Known rows, with every way that one mark hangs from another
q513(q884(q927)): [-0.04 -3.62 -0.06 -3.64  2.34 -0.99  1.35 -0.56 -1.48  4.61  2.18  2.80
  2.19  0.99 -3.08 -2.81  0.97  0.08 -0.80 -3.94  2.31 -0.35 -1.41 -3.05
 -0.79 -3.50  0.84 -0.72]
q235(q446(q434) q652(q77)): [-1.43 -2.82  4.97 -5.46 -2.92  1.66  1.02  2.39 -0.56  5.23 -0.51  1.41
 -0.53  2.32  2.75 -4.92 -1.63  5.18  2.45 -1.70 -1.06 -0.59 -4.83  2.50
  7.11  1.45  1.72  0.46]
q966(q446(q235(q652(q77(q513(q884(q927))))) q434)): [-7.38 -0.74  1.38 -0.33 -3.30 -0.36 -0.83 -1.31 -1.70  3.38  0.78  0.98
 -2.44  1.50  5.67 -0.57  3.08  0.53 -0.29 -5.01 -1.70  3.46 -0.28  2.26
  0.86  2.93  2.86 -0.18]
q235(q446 q652(q77(q513(q884(q927(q671)))) q434)): [-2.36 -6.38  3.52 -0.68 -2.35  0.91  0.75  0.02  3.08  5.09  3.99  2.26
 -1.54  5.07  4.48 -1.05  0.22  1.07 -1.59 -3.11  0.37 -1.11 -4.84 -1.30
  0.67 -0.90  0.03  5.39]
q927(q884(q513) q956(q671) q966(q446(q235))): [-0.23  1.09  5.16  2.57 -1.53  1.72  1.93  0.54  3.99  1.01 -1.82  3.34
  1.38  4.26 -3.92 -6.81  4.16  2.65 -0.91  2.67  3.41  1.43 -1.42  2.68
 -1.96 -3.71 -0.01  0.59]
q434(q446): [ 2.90 -0.17  1.50 -5.76  1.84  3.24  0.14  1.97 -1.41  2.20 -0.92  1.84
  2.33  2.05 -3.51 -4.40 -2.30  0.34  0.90 -2.11  0.06 -1.59 -2.48 -1.40
  2.35 -5.03 -0.31 -1.44]
q956(q671 q927): [ 0.08 -2.59 -1.53 -6.54 -2.53  4.56  2.43 -0.59  3.16  4.48 -3.62  3.45
 -0.58  1.46 -5.57 -5.05  1.99 -0.91  0.28 -1.66 -0.61 -4.64  0.53  2.47
  6.16 -4.63 -0.59  0.71]
q671(q956(q927(q884(q513) q966(q446(q235))))): [-2.54  1.30  3.54  0.10 -1.40  1.69 -2.22 -3.93  0.84 -0.17 -4.17  1.63
 -0.39  2.90 -2.83 -5.42  4.74  0.17 -0.77  2.93  1.24  2.47  1.03  4.21
  1.55 -1.61  1.69  0.13]
q434(q446 q652(q77 q235)): [ 3.71  4.36  2.71 -4.36 -0.46  4.81 -2.11  2.92 -2.18  2.73 -3.80 -0.69
 -0.29  0.90  0.24  2.55 -4.22 -0.16 -0.13 -5.57  0.15 -2.96  0.61 -0.02
  2.64 -6.88 -1.64 -0.79]
q652(q77(q513(q884(q927))) q235 q434(q446)): [-2.01 -0.38 -1.40 -2.56 -1.94  1.38 -0.82 -2.16 -2.21  5.85 -1.97 -0.71
 -2.58  1.23  2.76  3.41 -0.94 -2.64 -2.05 -6.70  1.04 -2.97  2.27 -0.23
 -1.87 -3.44 -2.63  1.89]
q927(q966): [ 1.81 -0.79  2.43 -6.02  1.43  2.44  1.03  0.40  1.26  1.49 -1.10  1.48
  2.57  2.06 -4.27 -4.17 -1.70  3.52  0.36 -1.09  2.12 -0.84 -5.46  0.17
  0.92 -4.11 -0.55 -2.69]
q513(q884(q927(q671(q956) q966(q446(q434))))): [-2.85 -1.09  7.52  0.29  3.99  0.34 -1.56 -1.71  1.63 -0.13  1.53 -1.86
 -0.20  2.06  1.33 -2.76  4.19  2.46  0.78  2.17  6.09  5.16 -4.66 -0.64
 -2.25 -2.47  0.63  0.04]
q513(q884): [ 0.80 -3.18 -0.38 -4.85  1.22  0.12  1.30  1.29 -1.55  3.80  1.71  2.88
  2.00  0.43 -3.29 -4.01 -2.30  1.22 -0.34 -1.36  1.63 -1.13 -3.24 -2.25
  2.28 -3.29  0.80 -1.57]
q927(q884): [ 1.82 -1.79  0.33 -4.38  0.86  0.61  1.85  2.25  1.33  2.20 -1.21  2.87
  1.69  2.33 -5.30 -6.10 -0.36  4.25  0.55 -1.76 -0.19 -0.53 -4.90 -1.19
  2.13 -1.67  0.86 -0.71]
q446(q235(q652(q77 q434))): [-2.74  1.56  0.81 -4.79 -1.93  0.62 -0.74  2.17  0.56  6.68 -3.62  1.85
 -1.21  0.35  1.00  0.09 -3.02  2.05  1.74 -3.67 -1.12 -1.78 -0.63  4.16
  5.24 -2.33  1.32  0.90]
q235(q446(q434(q652))): [-0.33  0.97  3.59 -5.63 -0.53  1.95 -1.49  1.78 -0.69  0.78  0.47  1.50
  1.39  1.12  1.27 -4.26 -0.75  3.92  0.91 -3.46 -1.43 -1.80 -3.66 -0.12
  4.00 -0.33  1.11 -1.13]
q927(q671 q884(q513) q956 q966(q446)): [ 2.21 -1.51  7.35  1.70  1.14  2.28  2.45  2.41  4.32 -0.79  2.06  1.50
  1.76  6.43 -4.37 -7.57  0.47  5.90 -2.70  3.00  6.74  3.47 -6.20 -3.08
 -4.27 -4.18 -0.91  1.79]
q446(q434(q652(q77(q513(q884(q927(q956)))) q235))): [-2.51  2.61  3.42 -1.33 -2.05  1.07 -0.57 -0.85 -0.22  3.64  0.94 -1.37
 -2.60  0.41  4.27  2.67 -0.06  2.91 -1.69 -6.97  1.39 -1.62  0.57  0.67
 -3.82 -0.26 -1.35  0.73]
q671(q956): [ 1.37  0.18  1.65 -5.17  1.11  1.11 -2.21  0.06 -0.70  2.28 -2.29  1.34
  0.26  0.79 -3.70 -4.80 -1.03  2.16  3.46 -0.81  1.87  0.19 -1.68  1.22
  4.34 -3.01  0.93 -0.26]
q966(q446): [ 0.28 -0.49 -0.10 -4.85 -0.81  1.86 -0.45  2.33 -2.32  2.12 -2.26  1.62
  0.62  1.65 -3.54 -5.36 -1.12  2.49 -0.64 -2.68  3.06  1.85 -1.74 -2.61
  3.61 -3.37  0.29 -1.65]
q77(q513(q884(q927(q671)))): [-0.22 -4.88  0.53 -1.73  1.83  1.70  1.71 -1.16  2.74  1.41  4.38  1.81
  0.91  3.79 -1.43 -2.16  1.55 -0.25 -1.19 -4.79  0.67  0.05 -3.57 -3.32
 -3.39 -1.89 -0.06  1.59]
q927(q884(q513) q956(q671) q966): [ 2.62 -1.50  4.60  0.44 -1.03  2.23  3.80  0.33  5.36  1.89  0.21  4.09
  2.09  4.97 -6.02 -7.31  1.82  4.00 -0.77  2.38  3.96 -1.44 -4.44  2.58
 -2.46 -4.60 -0.51  1.79]
q446(q235 q434(q652(q77))): [-2.36  5.33  2.19 -5.81 -0.25  2.26 -0.84  2.19 -0.73  2.08 -3.96 -0.12
 -0.53 -0.38  1.90  0.74 -1.36  2.11  1.71 -6.23 -3.31 -1.73 -0.13  3.37
  2.58  0.13  1.50 -1.75]
q884(q513 q927(q671(q956) q966(q446))): [ 0.02 -0.70  5.68  1.92  1.75  2.34 -2.39 -2.69  1.24 -0.48  0.57 -0.18
  0.26  4.76 -2.56 -3.25  3.51  0.45 -0.44 -1.20  7.27  5.43 -0.36 -0.67
 -3.12 -5.49  0.09  2.00]
q884(q927(q671 q956 q966)): [ 1.70 -0.97  8.29 -2.45  5.06  2.86  2.62  1.03  6.30  2.05  2.07  0.04
  2.85  4.30 -4.22 -4.01  1.22  4.97  0.38 -0.63  6.06  0.08 -5.88 -2.35
 -5.13 -5.99 -2.24  0.30]
q966(q446(q235 q434(q652))): [-3.34  5.61  2.18 -3.43 -0.48  1.38 -3.27  2.00 -2.17 -0.27 -2.59  0.02
  0.54 -0.91  1.36 -1.69  0.56  2.36  0.36 -4.82 -1.30  1.42  0.12  0.99
  3.12 -0.70  1.81 -2.92]
q652(q235(q446(q434))): [-1.12 -0.96  2.45 -4.67 -1.31  0.99 -0.19 -0.30 -1.80  4.73 -2.91 -1.48
  0.01 -0.60  0.97 -3.76 -0.58  5.31  3.39 -3.64  0.05 -1.82 -1.30  1.08
  4.56  0.39 -1.09 -0.86]

Rows
[-4.58  1.25  4.83 -0.99 -3.75  2.06  0.29  0.36  2.42 -0.43 -2.32  0.41
 -1.62  3.66  3.46 -3.90  1.98  5.50  1.08 -0.65 -3.35  3.36 -7.23  5.07
  1.54  3.84  2.38 -0.94] : q927(q884 q966(q446(q235(q652(q77(q513))) q434)))
[ 0.81  2.58  0.13 -5.72 -1.53  3.21 -0.68  1.51 -2.07  6.32 -6.27 -1.26
 -2.07  0.40 -0.04  1.87 -4.23  0.60  0.47 -4.58  1.76 -3.44  1.67  0.82
  3.07 -5.54 -3.20  0.82] : q652(q77 q235 q434(q446))
[ 0.83 -1.01  2.90 -2.54  0.40  1.90  2.45  0.96  3.55  4.96 -1.02  2.72
  0.55  2.43 -5.14 -4.74  3.67  2.04  1.00 -2.69  3.62 -2.07 -0.19  0.04
 -0.33 -5.40 -1.28  1.58] : q884(q927(q956(q671)))
[ 1.28 -1.35  5.86  0.47  3.03  2.19 -1.39 -3.48  3.02  0.24  0.97 -0.03
  1.09  4.39 -3.60 -2.39  2.93  1.01  1.30 -1.79  5.32  2.35 -1.28  1.16
 -3.83 -5.03  0.29  2.27] : q884(q513 q927(q671(q956) q966))
[ 0.55  4.80  1.52 -4.51 -1.07  5.63 -2.68  1.84 -0.80 -0.49 -2.31  1.64
 -0.17  2.83  1.67  0.87 -2.29 -2.66 -0.05 -6.58 -5.12 -3.37 -0.26  1.43
  1.35 -2.00  0.23 -1.05] : q434(q446(q235) q652(q77(q513)))
[ 3.41  3.51  2.30 -3.72  0.88  3.72 -3.18  1.71 -2.08  1.47 -1.78 -0.39
  1.76  0.13 -1.43  0.55 -3.21 -0.10  0.31 -5.02  0.17 -2.64  0.18 -0.51
  2.15 -7.21 -1.45 -1.71] : q434(q446 q652(q235))
[-4.26  2.04 -0.10 -0.85 -3.85  1.30 -2.56 -1.39 -3.20  1.90 -0.79 -2.01
 -3.56  0.46  5.29  3.28  1.44  0.33 -3.13 -8.69  0.83  1.91  2.17 -0.43
 -1.25  0.26 -0.27  0.06] : q966(q446(q434(q652(q77(q513(q884(q927))) q235))))
[-2.23  0.66  7.52 -0.97  3.31  2.05 -1.93 -1.30  2.87 -0.71 -1.21 -3.00
 -0.79  3.00 -0.32 -3.40  4.35  3.93  2.21  0.13  5.41  5.14 -4.08  0.58
 -1.51 -2.66 -0.21  0.28] : q884(q927(q671(q956) q966(q446(q434))))
[ 1.50 -1.83  2.25 -4.90 -2.63  2.32  0.67  1.51 -1.82  6.24 -4.63 -0.01
 -1.04  1.27 -0.12 -2.03 -2.55  3.25  1.80 -3.85  1.13 -2.31 -0.48  0.10
  5.04 -2.17 -2.30  0.10] : q652(q77 q235(q446))
[ 1.47 -0.68  4.69  1.54 -2.34  2.37  2.64  1.16  3.52  0.82 -0.56  3.65
  1.04  5.01 -5.19 -8.04  2.92  3.77 -2.38  3.50  5.84  1.60 -3.49  0.59
 -1.66 -4.94 -0.60  1.64] : q927(q884(q513) q956(q671) q966(q446))
[ 1.00 -1.00  4.45 -0.36 -0.24  2.40  2.54 -2.13  3.62  3.57  0.63  3.06
  1.63  3.86 -4.99 -4.30  3.85  1.32 -0.98 -1.84  5.82 -1.23  0.04  2.01
 -4.47 -6.40 -1.24  1.85] : q884(q513 q927(q956(q671) q966))
[-0.34  0.75  8.08  1.92 -0.83  1.16  1.44  2.69  6.04  1.76 -0.87  3.48
  1.51  3.35 -2.76 -6.81  3.24  4.91  1.56  5.18  1.92  1.80 -6.48  3.81
  2.20 -4.42  0.82  0.05] : q927(q884 q956(q671) q966(q446(q235(q652))))
[ 0.16 -1.58  3.90 -4.74  0.49  5.55  1.33  0.27  4.07  0.17 -1.62  0.39
  0.23  3.82 -3.69 -4.96  0.85  2.03 -2.36  1.43  3.59  0.85 -4.60 -1.64
  2.16 -5.63 -1.35 -0.66] : q956(q927(q671 q966(q446)))
[ 2.18 -2.06  1.83 -0.23 -1.84  1.74  3.56  1.54  3.55  3.51 -0.18  4.64
  1.07  4.05 -6.02 -7.34  1.76  3.22 -0.47  0.21  2.61 -1.48 -1.26  1.31
 -0.29 -3.35  0.18  3.06] : q927(q884(q513) q956(q671))
[ 0.81 -1.35  1.63 -0.67 -1.22  1.37  0.82 -0.01 -0.14 -0.25 -0.19  2.82
  1.99  4.73 -4.40 -6.50  0.81  3.25 -2.91 -0.23  3.96  3.17 -3.58 -1.21
 -1.23 -2.82  0.82 -0.69] : q927(q884(q513) q966(q446))
[-6.07 -0.62  1.77  0.69 -2.02 -1.45 -2.85 -3.26  0.40  2.04  1.71  2.27
  0.32  1.52  2.86 -0.54  2.51  0.20 -2.19 -2.07  1.18  2.16 -2.95  1.66
 -1.42 -2.18  1.39  0.06] : q77(q513(q884(q927(q966(q446(q235(q652(q434))))))))
[ 2.26 -2.20  2.01 -2.08  0.02  1.25  2.22 -0.80  1.31  0.53  0.39  3.23
  2.83  4.28 -5.27 -5.66 -0.06  3.64 -1.24 -0.94  1.60  0.18 -4.79  0.59
 -2.16 -2.63  1.01 -0.11] : q927(q884(q513) q966)
[-4.39  1.43  2.89 -2.82 -1.19  0.10 -1.74  1.32 -1.35  2.75 -1.64  0.54
  0.48 -0.50  1.12 -4.24  0.83  3.95  2.73 -2.29 -1.10  2.91 -1.45  2.92
  5.65  0.32  2.75 -1.79] : q966(q446(q235(q652) q434))
[ 0.27 -1.96  3.60  0.53  1.23  3.02  0.47 -1.49  1.34  0.43  1.65  0.43
  1.67  5.19 -3.48 -2.97  2.19  1.33 -2.84 -3.53  6.34  4.01 -1.19 -2.69
 -4.65 -5.42 -0.45  0.74] : q884(q513 q927(q671 q966(q446)))
[-4.75  2.07 -0.97 -3.01 -5.98  1.75 -2.46  1.04 -0.38  3.64 -3.86  1.50
 -3.39  1.91  3.00 -1.17 -1.58  1.52 -0.55 -4.55 -1.41  0.46 -0.05  3.01
  4.72 -0.18  0.84  1.36] : q966(q446(q235(q652(q77(q513) q434))))
[ 1.67 -3.99  3.17 -2.11  0.41  4.25  3.83 -1.60  5.88  0.46  0.69  2.01
  1.53  5.44 -5.44 -5.89  1.56  2.25 -2.66  0.85  1.23 -0.93 -4.70  0.73
 -1.78 -3.81 -0.08  2.05] : q956(q927(q671 q884(q513) q966))
[-1.91 -0.85  1.14  0.01 -3.90  3.11  1.86 -2.62  3.40  1.38 -4.29  3.64
  0.01  3.52 -4.50 -5.52  6.27 -1.12 -2.27  1.62 -0.12 -0.09  1.16  4.65
  1.79 -3.50  0.45  0.77] : q956(q671 q927(q884(q513) q966(q446(q235))))
[-6.66 -0.65 -0.60 -0.55 -3.84 -0.92 -1.66 -1.04 -1.48  4.92 -0.26  2.14
 -2.69  1.96  4.53  1.02  1.35 -1.05 -2.44 -4.99  0.02  1.65  0.81  0.97
  1.34 -0.48  1.68  2.05] : q966(q446(q235(q652(q77(q513(q884(q927))) q434))))
[ 0.50 -3.44  4.22 -0.74  4.69 -0.29 -0.75 -0.61  1.81  2.62  2.29  0.52
  0.48  2.01 -2.34 -2.28  1.95  0.01  1.67 -0.47  3.75  1.53 -2.58 -1.90
 -0.66 -4.52  0.51  1.72] : q513(q884(q927(q671(q956))))
[-5.10  1.63  2.87  0.40 -3.13  0.28 -1.58 -2.21 -0.87  4.74 -2.37  1.47
 -0.91  3.02  1.94  0.89  1.34  0.58 -2.36 -5.04  4.05  2.96  2.39  3.81
 -0.89 -3.68  1.39  1.76] : q884(q513 q927(q966(q446(q235(q652(q77 q434))))))
[-3.15  0.02  4.39  1.49 -0.83  1.49  1.01 -1.98  3.42  1.23  0.70  2.81
  0.63  3.25 -0.45 -3.40  6.06 -0.58 -1.36  0.52  2.74  0.59 -1.56  0.83
 -3.94 -3.52 -1.10 -0.37] : q77(q513(q884(q927(q956(q671) q966(q446(q235))))))
[-2.72  3.42  0.00 -4.85 -4.53  4.32 -2.29  1.68 -1.68 -0.92 -2.12  0.13
 -3.10  2.36  2.93 -1.66 -0.90  2.22 -1.95 -6.39 -1.09  1.15 -1.52  0.14
  2.39  1.09  0.74 -0.45] : q966(q446(q434(q652(q77(q513)))))
[ 2.13  3.19  0.98 -4.68 -1.96  3.21 -1.56  2.50 -1.23  3.77 -4.05 -0.31
 -0.85  0.40 -0.80  1.90 -4.12  2.20 -0.06 -6.91  1.04 -2.12  0.65  0.63
  2.96 -4.77 -0.88 -0.42] : q434(q652(q77 q235))
[-1.96 -1.38  5.54  0.61  4.41  0.64  0.46 -0.38  2.09  1.21  1.74  0.23
  2.37  2.55 -0.74 -1.60  3.21  0.38 -1.30 -0.65  3.95  3.15 -3.46 -2.83
 -3.37 -4.53 -0.18 -1.45] : q513(q884(q927(q671 q966(q446(q235)))))
[ 0.85 -2.88  7.14 -0.45  5.66  0.43 -0.52 -1.84  3.41  1.08  2.87  0.41
  1.82  2.53 -2.29 -1.85  2.19  1.01  1.41  1.55  5.09  1.75 -5.70 -0.87
 -2.99 -5.40  0.22  0.59] : q513(q884(q927(q671(q956) q966)))
